What can hang from each mark
N: A F
W: E
A: N T
K: F
R: F
F: K R T W
T: E F
Q: R

Known rows, with every way that one mark hangs from another
K(F(R T(E) W)): [-2.002  2.479  0.108  0.264  1.446  4.079 -1.846  0.826  0.561  2.117
  0.076 -1.742  1.525  0.390 -1.866 -1.400 -0.114 -1.577  0.500]
Q(R(F(K T W(E)))): [-0.863  3.449 -2.731  0.376 -1.257  4.165 -0.375 -0.057  2.793  0.231
  0.930 -3.771  3.657  0.424  1.491 -0.405 -1.702 -5.504  2.497]
N(F): [ 1.547  1.495 -0.358 -0.295 -0.504  0.807 -0.373 -0.341  0.411  1.271
 -0.617 -0.160 -1.226  0.490  0.859 -0.809 -0.121 -1.134  0.015]
A(N(F(K R W)) T(E)): [ 0.735  1.279 -1.126  3.175  1.790  2.092 -1.500  1.165  0.281  0.492
 -1.633 -1.764  0.653  1.064 -0.555 -0.579  1.387 -3.475  1.755]
A(N(F(R T))): [ 1.262  2.546  0.466 -0.394 -1.542 -0.373 -2.274 -0.051 -0.470  0.520
 -2.533 -2.661 -1.311  0.443 -1.233  0.451 -0.543 -1.287  0.816]
A(N T(E)): [ 0.840 -0.655 -1.130  1.070  1.979  1.413 -1.185  1.535 -0.427  0.758
 -2.261 -1.321  0.626 -0.008 -0.311 -1.792  0.407 -0.313  1.329]
F(K R T): [-0.656  2.234 -0.274 -1.456 -0.123  2.765 -2.173  0.312  1.053  1.223
 -1.491 -1.520  1.036 -0.991 -1.114  1.846 -0.995 -1.770  0.946]
N(F(W)): [ 0.856  1.553 -0.450  0.750 -0.226  0.355 -0.384  0.040  0.889  1.148
 -0.064 -1.019 -0.764  1.127  1.574 -0.788 -0.156 -1.878  0.074]
K(F(R W)): [-1.192  2.634  0.165 -0.213  0.314  2.111 -0.743  2.104  0.343  1.634
  0.119  0.290  0.907  0.218 -1.363 -0.861  0.459  1.144  0.194]
R(F): [ 0.837  1.496 -0.434 -0.133 -0.743  1.041  0.565  0.356  1.629 -0.058
 -0.153 -1.024  0.340 -0.529  0.866 -1.433  0.284 -0.159  0.756]
Q(R(F(K))): [ 0.119  2.922 -1.578 -0.600 -1.694  2.833  0.630  1.202  2.211  0.398
  1.130 -0.745  2.084 -1.500  1.247 -1.659 -0.575 -0.964  2.281]
T(E): [-0.199  0.943 -0.414 -0.020  1.284  2.642 -0.310  0.674  0.095  1.661
 -0.457 -0.308  0.548 -0.455 -0.294 -1.399 -0.229 -0.614  0.166]
R(F(T)): [ 0.679  1.587 -0.401 -0.875 -0.885  1.442 -0.767 -0.846  2.121  0.093
 -0.617 -2.820  0.413 -0.332  0.871 -0.838 -0.648 -1.755  1.206]
N(A(T(E)) F): [ 1.815 -0.753 -0.964  2.287  2.905  1.187 -2.639 -0.596  0.095  1.253
 -1.779 -1.587  0.332  2.060  0.477 -3.015  0.713 -2.544  0.756]
A(N(F(R)) T(E)): [ 0.920  1.312 -0.714  2.167  1.402  0.678 -2.431  1.161 -1.374  0.999
 -2.003 -1.676 -0.810  0.563 -1.609 -1.563  1.555 -1.112  0.815]
Q(R(F(K W))): [-0.700  2.915 -1.666  0.295 -1.320  2.336  0.883  1.388  2.647  0.231
  1.974 -1.671  2.497 -0.616  1.853 -1.600 -0.593 -1.901  2.271]
A(T(E F)): [-0.193 -0.404 -1.553  1.293  2.097  4.438 -1.531  1.394  0.560  2.493
 -0.629 -0.125 -0.746 -0.816 -0.760 -2.529  0.483 -1.105 -0.150]
T(E F(K R W)): [-1.567  1.971 -0.507  1.703  0.966  5.710 -0.551  2.306  1.383  2.098
  0.165 -0.079  0.817 -0.923 -1.847 -0.631  0.216 -2.597  0.150]
R(F(K T W)): [ 0.426  1.537 -0.827  0.061 -0.486  2.763  0.298 -0.764  3.746 -0.302
 -0.360 -2.865  1.819  0.074  2.012  0.041 -0.796 -4.051  2.153]

Rows
[ 0.734  1.391 -0.990  0.618 -0.402  2.460  1.550  0.449  3.255 -0.453
  0.235 -1.074  1.871 -0.276  1.917 -0.467  0.113 -2.509  1.805] : R(F(K W))
[ 0.126  0.880 -0.622 -0.667  1.214  4.844 -0.887 -0.683  1.650  1.397
 -1.368 -1.279  1.608 -0.603  0.074  0.026 -1.236 -3.751  1.313] : F(K T(E))
[-0.802  1.137 -0.218 -0.230  1.557  4.416 -0.681 -0.168  1.516  2.003
 -0.339 -1.437  1.676  0.651  0.004 -1.994 -0.723 -2.311  1.002] : K(F(T(E) W))
[ 1.884  0.460 -0.146  0.489  0.499  1.613 -1.634 -1.673  2.754  0.382
 -2.153 -2.806  1.408  2.235  1.784 -0.006 -1.635 -4.950  1.701] : N(A F(K T W))
[-1.155  2.156 -0.438  0.583 -0.322  4.067 -0.489  2.366  1.659  1.581
 -0.218  0.103  0.254 -1.024 -1.135  0.414 -0.171 -1.268  0.201] : T(F(K R W))
[-1.956  0.914 -1.437  2.541  2.480  3.537 -2.544  2.771  0.022  2.473
  0.299 -1.492 -0.466 -0.382 -1.875 -1.992  1.085 -1.267 -0.401] : A(T(E F(R W)))
[ 1.371  1.495 -0.773  0.786 -0.172  2.082  0.390 -0.313  2.025  0.939
 -0.536 -0.293  0.310  0.743  1.818  0.141 -0.279 -3.366  1.038] : N(F(K W))
[-1.440  2.583  0.194 -0.977  0.196  2.384 -2.022  0.947  0.878  1.736
 -0.493 -1.695  0.912  0.452 -1.361 -0.329 -0.487 -0.339  0.497] : K(F(R T W))
[-1.347  2.572  0.348 -0.786  1.075  4.362 -2.000  0.574  0.051  2.246
 -0.700 -0.800  1.050 -0.247 -2.640 -1.461 -0.030 -0.730  0.562] : K(F(R T(E)))
[ 0.594  0.581 -0.639  2.510  3.003  0.762 -3.866  0.467 -0.985  1.357
 -1.485 -1.909  0.201  1.599 -1.451 -2.490  1.268 -1.729  0.200] : N(A(T(E)) F(R))
[-1.677  2.203 -0.526  0.617  1.553  4.027 -1.997  0.506  1.138  1.422
 -0.449 -2.621  1.930 -0.325 -0.989  0.690 -0.628 -3.963  0.988] : F(K R T(E) W)
[-0.064  1.290 -0.917  1.084  0.790  4.500  0.226 -0.975  3.331  0.194
  0.006 -2.990  2.466  0.012  1.421 -1.032 -0.450 -5.352  2.190] : R(F(K T(E) W))
[-1.055  2.642 -1.662  1.512 -0.015  5.556 -0.335  2.167  1.413  1.639
 -0.675 -0.296  1.493 -0.194 -1.629  1.031 -0.349 -3.300 -0.078] : T(F(K R W(E)))
[ 0.068  1.064 -2.287  2.486  0.614  4.437 -1.196  2.941  0.811  0.729
 -2.681 -1.298  1.509  0.186 -1.845  0.811  0.187 -2.842  1.115] : A(N T(F(K R W(E))))
[ 0.126  1.710  0.122  1.866  1.898  2.760 -2.775 -0.943  1.496  0.915
 -1.531 -3.236  1.805  2.039 -0.717 -0.647 -0.567 -5.412  1.157] : N(A F(K R T(E) W))
[-1.044  2.933 -1.711 -0.347 -1.514  2.624 -0.479  0.225  3.158  0.404
  1.398 -3.360  2.364 -0.433  1.939 -1.067 -1.578 -3.409  2.751] : Q(R(F(K T W)))
[ 1.924  0.925 -1.202  1.437  0.822  3.191 -1.486 -2.101  2.370  0.199
 -2.727 -3.131  2.629  3.004  1.381  0.551 -1.839 -6.998  1.553] : N(A F(K T W(E)))
[ 2.497 -0.102 -1.551  1.790  0.481  0.866 -0.282  0.457  1.577  0.031
 -2.379 -1.213  0.196  1.306  1.866 -0.099  0.410 -2.958  2.186] : A(N(F(K W)) T)
[ 2.417  0.434  0.006 -0.353  0.222  2.024 -1.827 -2.097  2.313  0.533
 -2.855 -1.677  0.826  1.531  1.096 -0.034 -1.601 -4.102  1.639] : N(A F(K T))
[-0.875  2.108 -0.418  0.754  0.642  6.051 -0.589  1.843  0.891  2.222
 -0.607  0.821  0.340 -1.755 -2.613 -0.608  0.338 -1.584  0.060] : T(E F(K R))
[-1.541  2.716 -1.156  0.274  0.474  2.120 -2.748  0.588  0.094  1.213
 -0.776 -3.699  1.511  0.806 -1.218  1.354 -1.081 -3.277 -0.032] : F(R T W(E))
[ 0.123  0.760 -0.810  0.226 -0.228  4.505  0.863  1.454  2.609  1.523
 -0.508  0.491  0.362 -0.744  0.637 -0.168 -0.844 -1.981  0.573] : T(F(K W))
[-1.064  2.223 -0.367  0.199  0.324  2.093 -0.743  1.856  1.055  0.936
 -0.256 -0.636  1.368 -0.388 -0.488  1.190 -0.123 -1.099  0.667] : F(K R W)
[ 1.174  1.075  0.104  1.318  0.215  1.231 -0.882 -0.959  0.638  0.657
 -1.735 -3.235 -0.228  1.684  0.556 -1.290 -0.771 -4.095  1.438] : A(N(F(T(E) W)))
